Every row comes from one small tree of marks. The marks that hang from a mark follow it in brackets, in the order of their numbers. Every link used is in the known rows. Which tree was each row made from?
(in the rows, 128 means zero)
Known rows:
j_397(j_92(j_309) j_359(j_890)): [151 154 124  91 140 140  91 141 135 107 122 123 102 136 135 147 193 171]
j_826(j_359(j_92(j_309 j_397 j_890))): [ 82 133 151 134 104 166 105  94 171 118 165 122  55 167  89  98 141 234]
j_92(j_359): [144 139 126 128 137 137 130 118 119 109 154 138 128 139 113 111 135 146]
j_890(j_359(j_92)): [134 131 161 145 130 121 108 119 140 115 117 138 140 119 142 129 128 123]
j_359(j_92(j_309)): [132 142 153 123 126 138 114 143 133 133 122 130 110 128 110 116 154 168]
j_826(j_359(j_92(j_397) j_890)): [ 87 148 163 133 125 142 100  81 177 138 129 138  91 160 122 127 132 191]
j_359(j_92 j_890): [129 141 158 118 136 120 119 112 151 146 111 149 114 145 131 139 143 152]
j_309(j_826(j_359(j_92(j_397) j_890))): [ 96 135 149 118 109 143  98  90 200 145 122 155  60 172 132 133 147 197]
j_92(j_309 j_890): [128 119 126 117 110 135 128 121 145 114 158 123  70 147 100 111 141 183]
j_826(j_359(j_92 j_890)): [119 150 164 130 131 129 101  88 171 139 128 162 111 163 127 142 141 178]
j_359(j_92): [125 136 148 130 133 137 122 132 127 139 116 137 136 133 127 127 139 139]
j_890(j_359(j_92(j_826))): [129 138 157 123 135 135 105 112 142 117 125 137 125 123 124  95 138 145]
j_359(j_92(j_309 j_826) j_890): [133 155 160  91 132 135 107 115 158 141 125 141  72 145  96  95 167 202]
j_397(j_359(j_890)): [136 157 137 113 139 128 114 131 147 129 134 137 127 151 148 138 147 134]
j_359(j_92(j_309 j_397 j_826 j_890)): [ 88 132 142 100 113 171 120 108 153 126 156 107  43 152  75  60 154 229]
j_890(j_359(j_92(j_397 j_826))): [ 97 135 156 126 128 149 105 103 148 115 127 113 106 120 118  79 131 159]
j_359(j_92(j_397 j_826) j_890): [ 92 146 154  99 133 147 116  96 159 146 121 124  80 146 107  90 145 188]

Write each row's tree:
[150 125 153 122 106 123  96 140 168 115 114 147  82 127 135 124 156 158] | j_890(j_359(j_92(j_309(j_826))))
[107 134 135 110  94 135  94  97 205 127 139 138  25 164 115 124 149 214] | j_92(j_309(j_826(j_359(j_890))) j_397)
[158 150 120  73 146 145 100 100 132  96 145 134  66 140  87  98 194 219] | j_397(j_92(j_309 j_359(j_890) j_826))
[ 96 104 132 141 108 132 123  89 159  94 155 106  79 134 126 109 108 152] | j_92(j_397 j_890(j_359))
[105 128 123 116 119 156 117  78 162 118 178 143  76 174  95  91 134 205] | j_92(j_826(j_359) j_890)
[112 149 132  98 138 148 124  82 150 116 159 125  71 151  93  75 141 193] | j_92(j_359(j_890) j_397 j_826)
[136 179 159  87 139 151  98 138 153 136 136 139  94 155 111  91 183 196] | j_397(j_359(j_92(j_309 j_826) j_890))
[ 95 147 121  96 115 180 116 126 149 109 179  95  57 158  91  59 158 212] | j_92(j_309 j_397(j_359) j_826 j_890)
[153  92 107 101 102 129  96 117 161  82 134 133  44 135 130 139 175 183] | j_397(j_92(j_309(j_826) j_890(j_359)))
[100 118 134 113 104 148 110  92 166  89 169  98  39 135  90  64 131 203] | j_92(j_309 j_397 j_826 j_890(j_359))
[103 163 129 100 125 174 107 145 138 117 154  93  90 134 101  65 160 184] | j_92(j_309 j_397(j_359) j_826)
[ 99 128 115 105 125 170 137  82 138 102 188 115  62 161  78  55 136 208] | j_92(j_359 j_397 j_826 j_890)
[ 83 116 117 106 115 161 134  93 147 121 162 105  61 152  93  73 130 190] | j_92(j_397 j_826 j_890)
[120 144 141 122 131 159 124 136 135 126 152 137 125 166 131 117 154 160] | j_397(j_359(j_92(j_890)))
[139 137 121  97 123 157 128 102 138  98 193 132  55 162  66  60 157 224] | j_92(j_309 j_359 j_826 j_890)
[146 150 115 103 138 156  95 161 111 101 127 112 125 123 130 134 190 159] | j_397(j_92(j_309) j_359)
[116 151 137 102 136 173 120 128 137 130 160 137 111 170 113  84 164 182] | j_397(j_359(j_92(j_826 j_890)))
[138 138 132 100 108 160 112 156 162 127 149 147  69 175 124 113 183 194] | j_397(j_359(j_92(j_309(j_826) j_890)))
[156 151 141 109 131 121 117 110 147 108 155 142  79 147  99 113 152 186] | j_92(j_309 j_359(j_890))
[137 113 138 132 107 120 113 108 158  89 159 123  72 134 115 113 130 168] | j_92(j_309 j_890(j_359))
[160 108  93  86 114 153 114 118 139  88 158 143  40 159 100 120 194 217] | j_397(j_92(j_309(j_826) j_359 j_890))
[163 143 123  94 142 131 103 108 129  94 137 136  81 136 104 132 184 195] | j_397(j_92(j_309 j_359(j_890)))
